What can hang from each mark:
lipu: bekadod madom muvu
bekadod: lipu
fidibet: madom sarob
sarob: mukib
gudaz: lipu mukib sakeko
sakeko: gudaz
mobok: lipu
madom: fidibet pepum

Every row comes from one small tree of marks. The marks that hang from a mark follow it in brackets, in alphabetical order. Every link used is in the known rows. Which tree was each row made from?
Known rows:
sakeko(gudaz(lipu)): .39  -.18  -.12  -.01  -.11  -.33  -.22  .20  .20  -.37  .01  -.32  .04  -.36  -.10  -.12  .05  -.25  -.17  -.30  .09  -.20  -.21  .05  -.30  .16  -.02  .03  .00  -.23  .06  .03  .03  -.16  -.08  .04  .26  .17  -.06  .24  .21  -.13  .02  .17  -.16  -.10  .22  -.10  -.22  -.15  -.18
sakeko(gudaz(lipu(muvu) mukib)): .39  -.14  -.16  -.13  -.09  -.24  -.36  .28  .24  -.56  .02  -.22  .04  -.19  -.06  -.20  .03  -.33  -.19  -.30  .16  -.07  -.39  -.13  -.25  .18  -.02  -.17  .06  -.14  .09  -.02  -.01  -.21  .03  .26  .21  .18  .10  .23  .27  .09  -.03  .30  -.15  -.15  .19  -.06  -.07  -.17  -.06
bekadod(lipu(madom(fidibet(sarob(mukib)) pepum) muvu)): .65  -.04  .11  .05  -.27  -.22  -.21  .43  .33  -.76  .00  -.07  .11  -.34  -.15  -.31  .02  -.52  -.02  -.02  .24  .16  -.58  -.05  -.05  .28  -.01  -.31  -.07  -.18  .02  -.25  .03  -.41  -.39  -.09  .02  .30  .24  .35  .15  .49  -.23  .38  -.04  .12  .11  .04  .11  .06  -.42
fidibet(madom sarob): .40  -.06  .02  -.06  -.19  -.36  -.27  .23  .34  -.31  -.15  -.11  .01  -.24  -.18  -.29  -.02  -.06  -.01  -.29  .01  .13  -.25  -.12  -.28  .39  .21  -.12  -.02  .03  -.03  -.19  .12  -.39  -.23  .03  .14  .23  .17  .40  .26  .05  .04  .10  .24  -.20  .26  .07  -.17  -.02  -.25
lipu(bekadod madom(fidibet(sarob) pepum) muvu): .52  -.06  -.01  -.07  -.35  -.08  -.27  .38  .57  -.71  .04  -.10  .10  -.17  -.11  -.38  .15  -.43  .10  .03  .20  .21  -.47  -.06  -.03  .34  -.09  -.11  .00  -.12  -.02  -.16  .08  -.40  -.39  .09  -.10  .26  .20  .35  .13  .38  -.13  .50  .05  .23  .10  .14  .15  -.12  -.29
sarob(mukib): .46  -.08  .05  -.09  -.04  -.33  -.19  .08  .18  -.37  .00  -.25  .00  -.30  .06  -.12  .13  -.27  -.16  -.13  .14  -.03  -.08  .02  -.17  .22  .28  -.24  -.12  .03  .00  .05  -.14  -.34  -.12  .03  .10  .04  .03  .06  .21  .15  .15  .18  .01  -.08  -.02  .08  -.07  -.06  -.20
gudaz(lipu(madom muvu) mukib sakeko): .32  -.11  -.24  -.05  -.04  -.21  -.21  .34  .24  -.70  -.03  -.22  .10  .04  -.14  -.21  .10  -.33  -.13  -.09  .10  .04  -.58  -.23  -.14  .29  -.01  -.42  -.07  -.06  -.11  .03  .03  -.32  .14  .15  .24  .29  .14  .45  .31  .47  .03  .46  -.02  -.18  .19  .04  -.13  -.05  .13
fidibet(madom(pepum) sarob): .47  .03  .04  .04  -.24  -.32  -.10  .34  .44  -.33  -.05  -.09  .02  -.34  -.19  -.35  -.15  -.14  -.03  -.16  .11  .23  -.26  -.17  -.26  .42  .09  .05  -.05  -.03  .01  -.15  .20  -.32  -.29  .00  .18  .14  .13  .39  .21  .18  .01  .16  .17  -.08  .24  .04  -.22  .07  -.29
bekadod(lipu(madom)): .35  -.08  -.05  .18  -.02  -.35  -.32  .33  .19  -.46  -.01  -.43  .14  -.22  -.23  -.20  .09  -.25  -.10  -.20  .07  -.01  -.41  .07  -.23  .25  .01  -.24  -.08  -.15  -.15  -.04  -.01  -.25  -.18  -.16  .10  .29  .15  .40  .07  .14  .07  .26  -.10  -.20  .03  .03  -.21  .05  -.11
bekadod(lipu(madom(fidibet(sarob)))): .41  -.08  .03  .13  -.21  -.28  -.35  .32  .19  -.51  -.03  -.27  .12  -.32  -.28  -.21  .02  -.29  .00  -.23  .06  .08  -.47  .14  -.15  .30  .09  -.27  .03  -.17  -.05  -.19  .12  -.32  -.29  -.17  .06  .37  .15  .47  .20  .23  -.11  .28  .05  -.10  .04  -.01  -.19  .03  -.35
lipu(bekadod): .36  -.08  -.10  -.08  -.06  -.24  -.26  .16  .27  -.29  .02  -.31  .11  -.18  -.02  -.18  .23  -.18  -.10  -.07  .04  .04  -.14  .06  -.14  .22  .07  -.07  -.04  .02  -.04  .05  -.06  -.31  -.20  .07  -.06  .09  .01  .12  .13  .04  .18  .35  .02  .00  -.03  .06  -.08  -.16  -.07
bekadod(lipu): .35  -.11  -.06  .15  .00  -.34  -.25  .27  .12  -.28  -.01  -.40  .15  -.29  -.17  -.09  .08  -.19  -.17  -.21  .05  .03  -.29  .11  -.25  .23  .06  -.12  -.03  -.09  -.05  -.05  -.02  -.16  -.17  -.12  .07  .18  .05  .22  .07  .08  .12  .24  -.05  -.20  .00  -.08  -.27  -.03  -.19
mobok(lipu(bekadod madom(fidibet pepum) muvu)): .59  -.13  -.20  -.04  -.24  .03  -.30  .39  .50  -.80  .06  -.28  .20  -.15  -.18  -.34  .23  -.58  -.02  .18  .24  .10  -.51  .02  -.12  .19  -.24  -.11  .02  -.12  -.02  -.04  -.02  -.38  -.30  -.06  -.12  .13  .11  .45  -.04  .43  -.18  .57  -.08  .29  .07  -.06  .20  -.01  -.23
mobok(lipu): .39  -.14  -.11  .02  -.01  -.22  -.28  .19  .19  -.34  -.03  -.33  .08  -.24  -.20  -.15  .10  -.32  -.18  -.13  .04  .04  -.18  .09  -.31  .21  .14  -.13  .00  -.02  -.07  .03  -.08  -.23  -.13  -.10  .08  .09  .02  .32  .07  .13  .07  .25  .06  -.14  .06  -.18  -.19  -.02  -.19
madom(fidibet(sarob) pepum): .50  -.04  .11  .06  -.30  -.22  -.18  .24  .37  -.35  .07  -.16  .04  -.44  -.10  -.19  -.10  -.35  -.05  -.06  .17  .18  -.20  .05  -.13  .39  .15  .11  -.02  -.12  .12  -.05  .16  -.20  -.29  -.04  .16  .05  .02  .22  .17  .28  -.08  .28  .09  .10  -.01  -.03  -.24  -.03  -.48
bekadod(lipu(madom(fidibet(sarob) pepum) muvu)): .54  -.07  .03  .17  -.31  -.20  -.30  .46  .42  -.72  .02  -.19  .16  -.30  -.26  -.31  .00  -.43  .01  -.09  .20  .21  -.61  -.01  -.10  .33  -.09  -.13  -.02  -.24  -.03  -.28  .13  -.24  -.38  -.10  .04  .35  .24  .44  .08  .43  -.21  .39  -.06  .04  .15  -.01  -.05  .01  -.39
lipu(bekadod madom(fidibet(sarob)) muvu): .47  -.15  -.04  -.19  -.33  -.11  -.43  .27  .48  -.70  -.03  -.10  .09  -.07  -.11  -.34  .25  -.33  .09  -.06  .10  .09  -.43  .00  -.03  .28  .03  -.29  .03  -.07  -.06  -.20  .01  -.46  -.35  .11  -.13  .33  .23  .36  .17  .24  -.07  .44  .09  .10  .14  .18  .19  -.22  -.21
lipu(bekadod madom(fidibet) muvu): .50  -.16  -.15  -.13  -.30  -.11  -.41  .26  .50  -.75  .04  -.29  .13  -.07  -.05  -.25  .33  -.39  .04  .02  .17  -.05  -.45  .04  .00  .20  -.05  -.23  -.02  -.09  -.03  -.09  -.09  -.39  -.25  .04  -.11  .20  .15  .24  .09  .26  -.04  .48  -.03  .16  .03  .19  .20  -.20  -.13
sakeko(gudaz): .37  -.16  -.03  -.06  -.12  -.36  -.23  .21  .27  -.27  .01  -.37  .02  -.34  -.07  -.21  .08  -.22  -.11  -.24  .05  -.08  -.13  .04  -.30  .15  .13  .01  -.07  -.16  .06  .03  -.03  -.14  -.10  .08  .21  .06  -.04  .14  .13  -.07  .05  .10  -.15  -.18  .07  .08  -.15  -.16  -.25
bekadod(lipu(madom(fidibet(sarob(mukib))) muvu)): .56  -.12  .09  -.06  -.23  -.22  -.38  .32  .24  -.79  -.09  -.11  .10  -.23  -.18  -.25  .11  -.43  .01  -.15  .15  .07  -.57  .02  -.07  .21  .11  -.49  -.04  -.11  -.01  -.29  -.06  -.47  -.32  -.08  -.02  .40  .27  .35  .23  .38  -.17  .32  .01  -.03  .15  .08  .14  -.03  -.35
lipu(bekadod madom): .36  -.07  -.11  -.05  -.09  -.25  -.29  .23  .34  -.46  .03  -.35  .12  -.09  -.06  -.28  .26  -.27  .01  -.07  .07  -.01  -.27  .01  -.15  .20  .02  -.21  -.05  -.03  -.11  .05  -.07  -.43  -.19  .04  -.06  .20  .14  .30  .12  .11  .17  .39  -.02  -.02  .02  .16  -.03  -.08  -.03

Which tree is each row?
.42  -.23  -.24  -.19  -.13  -.17  -.30  .24  .31  -.53  -.01  -.25  .13  -.17  -.05  -.23  .22  -.29  -.11  -.20  .10  -.16  -.35  .01  -.20  .13  -.20  -.06  .02  -.23  .04  -.04  -.02  -.27  -.17  .18  -.01  .25  .04  .21  .18  -.08  .00  .37  -.19  .05  .31  -.05  .08  -.31  -.06 -> sakeko(gudaz(lipu(bekadod muvu)))
.44  -.22  -.22  -.13  -.15  -.22  -.35  .33  .40  -.70  -.01  -.27  .14  -.09  -.11  -.35  .29  -.34  -.02  -.19  .12  -.20  -.47  -.05  -.17  .10  -.24  -.18  .00  -.23  -.05  -.05  -.01  -.38  -.20  .14  -.01  .40  .14  .37  .16  -.03  -.04  .39  -.23  .03  .32  .07  .16  -.23  .00 -> sakeko(gudaz(lipu(bekadod madom muvu)))
.40  -.12  -.25  -.24  -.06  -.17  -.36  .27  .21  -.56  .02  -.20  .10  -.14  -.01  -.23  .14  -.33  -.15  -.20  .13  -.04  -.43  -.11  -.18  .11  -.12  -.17  .14  -.11  .09  .03  .01  -.34  -.03  .32  .00  .19  .07  .22  .26  .04  -.02  .46  -.14  -.01  .17  -.03  .05  -.21  .02 -> sakeko(gudaz(lipu(bekadod muvu) mukib))
.57  -.11  -.10  -.07  -.30  .01  -.32  .42  .52  -.76  -.01  -.12  .15  -.14  -.26  -.44  .17  -.53  .05  .08  .14  .23  -.52  -.02  -.11  .24  -.16  -.16  .07  -.12  -.06  -.16  .08  -.43  -.42  .00  -.15  .31  .19  .54  .05  .40  -.22  .55  .07  .23  .17  -.06  .17  -.03  -.30 -> mobok(lipu(bekadod madom(fidibet(sarob) pepum) muvu))
.50  -.02  -.22  -.10  -.12  -.17  -.24  .45  .38  -.72  .10  -.23  .12  -.13  -.06  -.40  .10  -.46  -.06  -.04  .25  .02  -.56  -.22  -.18  .15  -.32  -.12  .06  -.18  .05  .06  .07  -.39  -.11  .26  .04  .25  .16  .41  .21  .23  -.06  .54  -.25  .11  .20  .05  .11  -.03  .04 -> sakeko(gudaz(lipu(bekadod madom(pepum) muvu) mukib))
.32  -.22  -.24  -.04  -.10  -.20  -.15  .26  .29  -.53  -.04  -.25  .08  -.10  -.11  -.10  .13  -.23  -.22  -.13  .04  -.03  -.38  -.10  -.16  .30  .01  -.18  -.16  -.14  -.09  -.07  .03  -.16  .02  .03  .24  .28  .01  .26  .22  .28  .03  .36  .00  -.11  .26  -.09  -.20  -.22  -.03 -> gudaz(lipu(muvu) sakeko)
.56  -.05  -.05  .22  -.27  -.19  -.27  .47  .43  -.76  .10  -.36  .21  -.28  -.17  -.26  .05  -.46  -.07  -.01  .28  .07  -.60  .04  -.09  .26  -.18  -.10  -.09  -.25  .01  -.14  .03  -.18  -.28  -.17  .07  .20  .15  .33  -.01  .45  -.17  .42  -.18  .11  .03  .00  -.01  .04  -.31 -> bekadod(lipu(madom(fidibet pepum) muvu))
.45  -.08  -.14  -.08  -.22  -.16  -.33  .21  .36  -.60  .05  -.37  .13  -.16  -.06  -.20  .24  -.35  .06  -.01  .15  -.05  -.32  .11  -.08  .21  .00  -.18  -.02  -.08  .01  .06  -.03  -.38  -.22  -.01  -.05  .11  .06  .27  .14  .22  -.02  .42  .00  .13  -.09  .16  -.01  -.07  -.14 -> lipu(bekadod madom(fidibet))
.39  -.09  -.35  -.22  -.17  -.02  -.26  .30  .25  -.84  .01  -.23  .17  .02  -.11  -.19  .21  -.40  -.06  .05  .10  .02  -.63  -.13  .00  .21  -.18  -.43  .04  -.09  .01  .05  .07  -.42  .06  .13  .02  .23  .04  .41  .33  .50  -.13  .68  .01  .11  .06  .03  .00  -.09  .07 -> gudaz(lipu(bekadod madom(fidibet) muvu) mukib sakeko)
.51  -.03  .11  .11  -.32  -.23  -.20  .30  .44  -.54  .05  -.17  .03  -.37  -.14  -.28  -.05  -.40  .06  -.06  .19  .15  -.31  .00  -.14  .36  .10  -.02  -.02  -.14  .03  -.06  .15  -.30  -.30  -.07  .18  .16  .13  .40  .17  .36  -.09  .31  .08  .08  .02  .06  -.15  .02  -.41 -> lipu(madom(fidibet(sarob) pepum))
.26  -.05  -.21  .00  .04  -.25  -.13  .26  .12  -.54  -.01  -.29  .08  -.09  -.17  -.15  .00  -.27  -.13  -.11  .05  .03  -.46  -.16  -.19  .27  .00  -.35  -.03  -.09  -.08  .17  .11  -.32  .18  .06  .31  .21  .04  .48  .36  .40  .06  .43  .02  -.20  .07  .01  -.33  .09  .10 -> gudaz(lipu(madom) mukib sakeko)
.36  -.04  -.24  -.13  .00  -.25  -.30  .27  .14  -.55  .02  -.31  .11  -.16  -.10  -.28  .14  -.36  -.05  -.18  .11  -.08  -.42  -.05  -.24  .10  -.17  -.25  .14  -.14  .03  .15  .07  -.46  -.01  .22  .06  .23  .07  .42  .33  .03  .03  .43  -.16  -.06  .08  .05  -.06  .00  .08 -> sakeko(gudaz(lipu(bekadod madom) mukib))
.46  -.06  -.04  .23  -.10  -.28  -.24  .51  .42  -.63  .05  -.35  .17  -.21  -.17  -.33  .07  -.37  -.10  -.04  .23  .13  -.56  -.07  -.16  .28  -.13  -.11  -.14  -.21  -.12  -.14  -.02  -.21  -.28  -.10  .07  .29  .24  .35  -.01  .36  .01  .36  -.21  -.03  .14  .04  -.05  .05  -.17 -> bekadod(lipu(madom(pepum) muvu))
.50  -.12  -.19  .00  -.09  -.08  -.26  .43  .50  -.70  .04  -.26  .18  -.06  -.20  -.42  .23  -.48  -.08  .14  .18  .14  -.48  -.09  -.18  .19  -.21  -.13  -.03  -.08  -.14  -.04  -.07  -.41  -.27  -.01  -.14  .23  .21  .43  -.05  .35  -.02  .53  -.09  .14  .17  -.03  .18  -.02  -.07 -> mobok(lipu(bekadod madom(pepum) muvu))
.42  -.17  -.13  -.11  -.15  -.20  -.37  .29  .50  -.63  .00  -.29  .13  .03  -.07  -.33  .34  -.28  .02  -.05  .12  .00  -.39  -.06  -.09  .22  -.01  -.27  -.08  -.02  -.13  -.06  -.12  -.42  -.22  .10  -.12  .28  .21  .25  .07  .16  .13  .42  -.06  .00  .15  .19  .19  -.21  .00 -> lipu(bekadod madom muvu)
.26  -.03  -.22  -.03  .03  -.23  -.11  .21  .02  -.37  .01  -.28  .08  -.15  -.12  -.05  -.03  -.24  -.24  -.14  .03  .08  -.34  -.13  -.20  .29  .08  -.22  .00  -.05  .00  .15  .11  -.21  .20  .09  .31  .09  -.08  .31  .38  .31  .09  .41  .08  -.17  .04  -.11  -.41  .00  .05 -> gudaz(lipu mukib sakeko)
.50  -.03  -.22  .03  -.23  -.06  -.13  .41  .35  -.86  .08  -.22  .12  -.16  -.12  -.19  -.01  -.51  -.14  .06  .25  .10  -.64  -.20  -.05  .32  -.17  -.21  -.05  -.18  .08  .05  .16  -.24  .07  .05  .27  .14  .03  .43  .28  .69  -.21  .61  -.05  .11  .05  -.01  -.15  .05  -.08 -> gudaz(lipu(madom(fidibet pepum) muvu) mukib sakeko)
.59  -.01  .16  -.08  -.27  -.22  -.07  .18  .27  -.45  .05  -.07  -.01  -.50  .00  -.17  -.05  -.42  -.08  .00  .20  .18  -.15  .01  -.11  .29  .23  -.07  -.06  -.06  .15  -.04  .05  -.34  -.31  -.01  .13  .00  .00  .11  .26  .36  -.09  .31  .13  .18  -.03  .03  -.10  .00  -.49 -> madom(fidibet(sarob(mukib)) pepum)
.48  -.11  -.24  -.07  -.17  -.05  -.35  .22  .26  -.62  .00  -.36  .15  -.16  -.21  -.23  .26  -.47  -.01  .00  .10  -.01  -.37  .16  -.18  .14  -.07  -.24  .07  -.09  -.06  .04  -.03  -.43  -.20  -.14  -.11  .13  .05  .47  .08  .25  -.09  .47  .02  .12  -.04  -.04  .04  .01  -.17 -> mobok(lipu(bekadod madom(fidibet)))
.39  -.16  -.21  -.11  -.08  -.25  -.25  .26  .25  -.55  .01  -.37  .10  -.22  -.13  -.28  .19  -.30  -.04  -.18  .06  -.21  -.37  .01  -.25  .10  -.20  -.12  .04  -.24  .02  .09  .05  -.39  -.15  .08  .07  .29  .07  .43  .22  -.10  .01  .33  -.20  .00  .23  .03  -.04  -.10  -.04 -> sakeko(gudaz(lipu(bekadod madom)))
.61  -.18  -.03  -.25  -.29  -.09  -.33  .20  .31  -.89  -.07  .00  .07  -.14  -.06  -.24  .25  -.46  .01  -.10  .17  -.07  -.47  -.02  .01  .22  -.04  -.47  .06  -.08  -.02  -.16  -.03  -.62  -.36  .10  -.12  .40  .24  .39  .34  .27  -.14  .53  .09  .24  .22  .04  .24  -.16  -.17 -> gudaz(lipu(bekadod madom(fidibet(sarob(mukib))) muvu))
.48  -.03  .05  -.20  -.16  -.37  -.18  .14  .24  -.41  -.14  -.01  -.03  -.31  -.10  -.29  .00  -.12  -.02  -.21  .06  .09  -.22  -.15  -.23  .32  .27  -.31  -.06  .08  .02  -.17  .04  -.54  -.23  .04  .12  .16  .16  .30  .32  .12  .03  .10  .26  -.15  .22  .12  -.03  .03  -.26 -> fidibet(madom sarob(mukib))
.50  -.13  -.18  -.03  -.17  -.18  -.20  .43  .47  -.72  .06  -.26  .17  -.20  -.08  -.40  .18  -.44  -.05  -.04  .22  -.11  -.50  -.11  -.19  .17  -.37  .01  -.05  -.33  .01  -.02  .07  -.32  -.23  .12  .03  .31  .13  .39  .11  .10  -.07  .43  -.29  .16  .32  .03  .13  -.14  -.04 -> sakeko(gudaz(lipu(bekadod madom(pepum) muvu)))
.52  -.18  -.25  -.15  -.22  .01  -.43  .31  .43  -.81  -.03  -.28  .19  -.05  -.19  -.31  .33  -.49  -.01  .04  .13  .01  -.51  .08  -.10  .14  -.14  -.32  .04  -.08  -.08  -.09  -.11  -.42  -.27  -.05  -.17  .24  .13  .43  .01  .31  -.13  .51  .01  .15  .09  -.04  .22  -.10  -.16 -> mobok(lipu(bekadod madom(fidibet) muvu))
.53  -.06  .10  .00  -.17  -.28  -.28  .25  .11  -.61  -.05  -.19  .07  -.34  -.19  -.18  .06  -.40  -.01  -.17  .11  .03  -.44  .08  -.14  .22  .14  -.45  .01  -.13  -.01  -.14  .00  -.46  -.30  -.13  .01  .32  .17  .41  .26  .31  -.12  .29  .06  -.04  .01  .04  -.04  .09  -.36 -> bekadod(lipu(madom(fidibet(sarob(mukib)))))
.32  -.09  -.31  -.17  -.02  -.12  -.23  .33  .23  -.71  -.02  -.23  .16  .09  -.11  -.25  .22  -.32  -.09  .01  .05  .08  -.60  -.23  -.07  .23  -.16  -.44  -.02  -.04  -.09  .06  .03  -.43  .10  .19  .03  .30  .14  .45  .33  .41  .04  .62  -.03  -.05  .18  .07  -.02  -.08  .22 -> gudaz(lipu(bekadod madom muvu) mukib sakeko)
.44  -.25  -.13  -.01  -.16  -.28  -.34  .34  .41  -.70  -.02  -.28  .06  -.18  -.13  -.31  .15  -.36  -.08  -.28  .16  -.23  -.46  -.09  -.24  .17  -.10  -.19  -.03  -.28  -.05  -.11  -.02  -.26  -.12  .08  .20  .37  .16  .38  .16  .02  -.05  .24  -.25  -.11  .35  .04  .04  -.19  -.10 -> sakeko(gudaz(lipu(madom muvu)))
.55  -.10  .10  .04  -.37  -.16  -.27  .36  .58  -.69  .03  -.13  .07  -.24  -.12  -.36  .02  -.45  .05  -.04  .24  .16  -.41  -.12  -.09  .38  .07  -.09  -.05  -.14  -.03  -.22  .07  -.31  -.34  .02  .09  .22  .22  .35  .11  .43  -.16  .35  .01  .10  .14  .12  .03  -.09  -.40 -> lipu(madom(fidibet(sarob) pepum) muvu)
.46  -.10  -.15  -.25  -.19  -.12  -.06  .15  .11  -.69  -.10  -.08  .09  -.22  -.13  -.18  .16  -.39  .01  .02  .02  .00  -.41  .00  -.04  .21  -.03  -.42  -.04  -.14  .02  .03  .14  -.57  -.12  .00  .01  .34  .02  .43  .44  .36  -.14  .49  .15  .15  .16  .04  -.04  -.03  -.14 -> gudaz(lipu(bekadod madom(fidibet(sarob(mukib)))) sakeko)
